Each row comes from the steps of one walk. Every step used is in the known rows, and no mark comes twice. Write the walk behind each row, first mark first.
Known rows:
pasi, ziri, rizom: [  7   4   5  25  -1   7   0   2   4  -3   2   0   6 -26 -48   1   0  31
  -1 -35   4   2]
ziri, rizom: [ -3  -5   1  24   0   5  -1  -2   0  -4   3   1   7  -5 -32   1   1   5
  -1 -21   3   1]
nerig, tapoku: [-13  -7  -3  -1   6   1 -12   8  -6  -2   5 -11   2  -6   4  -1 -12   3
  -2  -3  -1   4]
tuka, pasi: [-1  4  4 -7  3 15  0  2  0 -4  0  8  1 13 -5  2 -3 -8 -1  1 -6  6]
nerig, pasi, bikeb, tapoku: [ 13  -2  -8 -11   9  -4 -19  -5 -11  -6  -1   3  -3   0   8  -6   3  32
  -3  15  12  -2]
tuka, pasi, ziri, rizom, bikeb, tapoku: [  8 -12   6  21   9   5 -18 -14   5 -29  11  -4   3 -14 -58  -4   9  36
   5 -15   9  -1]
pasi, tuka, rizom, bikeb, tapoku, ziri: [ 10 -24  -3  13   8  -7  -7 -10  11 -18   5 -14   4 -48  -8  -2  10  -5
   5   7  15  -1]
ziri, rizom, bikeb, tapoku, nerig: [ 11 -16  -2  22   8  -4 -14 -20   0 -21  15 -16   3 -14 -27 -15  16   8
   5  -5   0  -5]
ziri, rizom, bikeb, tapoku, tuka: [  2 -25  -2  16   8  -5  -8 -20  -1 -13   6 -22   3 -18 -28  -1  -1  18
   4  -2  16   5]
bikeb, tapoku, tuka, pasi, ziri, rizom: [  7  -1   8  15   8  17  -6  -5  -2   0  -1  -7   5 -24 -41   1  -6  26
   0 -27   9  11]
nerig, pasi, bikeb, tapoku, tuka, rizom: [ 10  -3 -11  -4  11  17  -8  -3 -17  -1  -5  -1   4 -33  28   0 -10  22
   1  15  19  11]
rizom, bikeb, tapoku: [  3 -18  -2   6   8 -12 -18 -17   2 -22  10 -10  -2  -2 -14  -6  11  16
   6  13  10  -6]
ziri, rizom, bikeb, tapoku, nerig, pasi, tuka: [  6 -17   1   1  12  -3  -3 -12  -8 -26  11 -14   4 -24 -14 -12   7  31
   1  -9   6   3]
pasi, tuka: [  3   1   3  -1   0   0  12   7   0  -1  -3 -12   1 -24 -10   1  -5   1
  -6  -2   1   4]
bikeb, tapoku, nerig, pasi, tuka, rizom, ziri: [  8  -9  -2 -12  12  14  -5  -6  -2 -13   5  -9   5 -41  22 -11   3  45
   3   0   5   5]
ziri, rizom, bikeb, tapoku: [  2 -22  -1  25   8  -8 -19 -19   2 -25  12  -9   4  -7 -41  -5  12  20
   5  -4  13  -5]
tuka, rizom: [ -1   4  -3  12   2  19  -1   4  -6  -5   0   8   8 -25  12   1  -2  -6
   4   2   4   4]
ziri, rizom, bikeb, tapoku, tuka, pasi: [  0 -18   3  10  10  11  -8 -16  -1 -17   6 -11   4  -3 -33   1  -3   9
   3  -3   9  10]
tapoku, nerig, pasi, bikeb: [ 22   9 -10 -12   3   2   1   3  -8  -6   2   2  -3  -4   7  -8   1  23
  -7   6  -5   2]
bikeb, tapoku, ziri, rizom: [  4 -20   0  23   6  -9 -15 -12   8   2   3  -4   6 -15 -21  -2  10  -7
   2 -17  12  -3]
tuka, pasi, tapoku: [-7 -3 13 -2  5 14 13 12 -3 -1 -2 12  1  4 -3  2 -3 -4 -2 11 -5  7]
tuka, rizom, bikeb, tapoku, nerig, pasi, ziri: [ 13  -4  -2  -6  14  11 -13 -11  -7 -23  11   2   1 -36  11 -12   8  50
  11  -7   5   1]
bikeb, tapoku: [  1  -7   0  -1   7  -5 -17  -9  -5  -1   0  -5  -1  -1  10  -6   6   4
   3   9   8  -3]

Which walk is each row?
[  6 -28  -4  -3  14  -7 -10 -13   5 -21   5  -4   4 -38  14  -2   7  13
   6   7  18   0]  nerig, pasi, tuka, rizom, bikeb, tapoku, ziri
[  9 -28  -3   5   7 -21 -15 -18  16 -13   7 -11  -2 -12  -8  -3  14  -2
   6   7  11  -8]  rizom, bikeb, tapoku, ziri
[  1   5   0  11   2  19  10   9  -6  -5  -3  -4   9 -46   4   2  -6  -4
  -1  -1   5   8]  pasi, tuka, rizom
[-12 -13   8 -15   8   1  10   8 -12  -2  -1  16   0   5  27   0  -2  24
   1  11   4   4]  nerig, pasi, tapoku
[  1  -6   4 -14  10  13  -7  -7  -6   4  -4  -8  -1   2   9   1  -8  -5
   1   9   5  11]  bikeb, tapoku, tuka, pasi
[  3  -4  -3   6   1  15  -1  -2  11  -9   3   1   6 -25  -5   1   0  31
   3  -3   4   2]  tuka, rizom, ziri
[ 13  -9 -11  -9   9  13  -8  -7   0  -7  -1  -6   3 -33  11   0  -7  58
   0  10  17   8]  nerig, pasi, bikeb, tapoku, tuka, rizom, ziri
[ -1 -14   3  20   7  11  -3  -1   6 -25  12 -18   5 -27 -64   5 -14  39
  -1 -28   4  12]  nerig, tapoku, tuka, pasi, ziri, rizom, bikeb
[ 17  -9   1  24   7  -2 -12 -16   2 -20  14 -17   2 -30 -39 -15  16  29
   5 -17   0  -4]  pasi, ziri, rizom, bikeb, tapoku, nerig
[ -4 -30  -4  27   5 -12 -10  -8  16 -23  15 -13   6 -19 -48   1   2   8
   1 -19   6  -1]  nerig, tapoku, ziri, rizom, bikeb
[-10 -11   2  -6  10  21  15   8 -17   2  -6   9   7 -30  41   5 -14  14
   4  12  12  15]  nerig, pasi, tapoku, tuka, rizom
[ -3 -19   0  16   4  11  15   0  -1 -19   5  -7   6 -38  -7   5  -5  12
   5  14  10   9]  pasi, tapoku, tuka, rizom, bikeb
[  4 -19   1  10  12  -5 -21 -18  -2 -29  12  -1   2 -14 -34  -6   9  59
   7 -15  16  -3]  nerig, pasi, ziri, rizom, bikeb, tapoku
[  8 -17  -1  -1   7 -15 -15 -10   9   7  -1  -6  -2 -11  15  -3  10 -13
   3   4   9  -5]  bikeb, tapoku, ziri
[ 13  -9  -3  14   9   7  -4 -10  -5 -22  11 -21   4 -45   0 -14  11   2
   5   9   1   0]  pasi, tuka, rizom, bikeb, tapoku, nerig
[  5 -14  -2  15   9   4 -10  -9  -3 -26   8 -13   5 -40 -12  -4   6  13
   5  12  14   0]  pasi, tuka, rizom, bikeb, tapoku
[  7 -10   5  20   3  12   6  -7  10 -24   8  -9   4 -23 -68   6  -5  36
   1 -26   5  10]  tapoku, tuka, pasi, ziri, rizom, bikeb
[  5 -25  -2  29   0 -12  -1 -13  20 -23  12  -5   5 -15 -52   2  10   6
   3 -17   7  -3]  tapoku, ziri, rizom, bikeb
[  4 -22   0   1  13  -2 -10 -18  -4 -16   6 -13   1 -24 -22  -1  -4  56
   5 -14  20   7]  nerig, pasi, ziri, rizom, bikeb, tapoku, tuka
[  0   4   6 -11   8  19   0  10  -2   4  -2 -12  -1 -24 -11   5 -22  24
  -3 -17  -2  16]  nerig, tapoku, tuka, pasi, ziri
[-10  -6   1 -14   9  18  -2   6  -7   3   0 -12   1  -2   7   5 -23  -5
  -3   0  -2  17]  nerig, tapoku, tuka, pasi
[  8 -18   1  17   7  -2  -7 -15   3 -13   6 -23   1 -33 -42   0  -1  39
   4 -15  17   5]  pasi, ziri, rizom, bikeb, tapoku, tuka
[ 26   8  -7   6   4  -2 -11  -4  -6   0   3 -15  -3 -17  -3 -15  11   1
  -4  12  -5  -4]  pasi, bikeb, tapoku, nerig
[  6  -5   2 -22  12  -1  -1  -4 -14  -4   2 -11  -1 -19  29 -13   2  17
  -1   3   2   5]  bikeb, tapoku, nerig, pasi, tuka
[  5   7   9  20   2  20   0   4   4  -7   2   7   6 -15 -53   3  -3  24
  -2 -35  -2   6]  tuka, pasi, ziri, rizom
[  7 -14   0 -16  12  -6  -2 -10  -8 -22   9 -15  -2 -20  12 -13   5  28
   2   6   3   3]  rizom, bikeb, tapoku, nerig, pasi, tuka
[  4   0  11  -1   5  15  15   9  -5   1   2   2   0  -4   6  -8   4 -14
  -2   8 -17   6]  tuka, pasi, tapoku, nerig
[ 18   7  -3   1   6   8 -16  -1  -4  -6  -1  -1  -2   0 -19  -3   3   6
  -6  15   4   1]  tuka, pasi, bikeb, tapoku
[ 18  -6   5  18  10   9 -12 -14   3 -24  15 -11   2 -20 -43 -13  13  24
   5 -17  -5   0]  tuka, pasi, ziri, rizom, bikeb, tapoku, nerig
[ -1   0   3 -13   4  17   8   0  -3   4  -5  -3   0   3   2   5 -13  -8
  -1   2  -1  14]  tapoku, tuka, pasi
[  4   5   3 -19   6   4  -2   2  -3  -4  -1  11  -3 -10   7   0  -4  50
   2 -16   5   3]  nerig, pasi, ziri
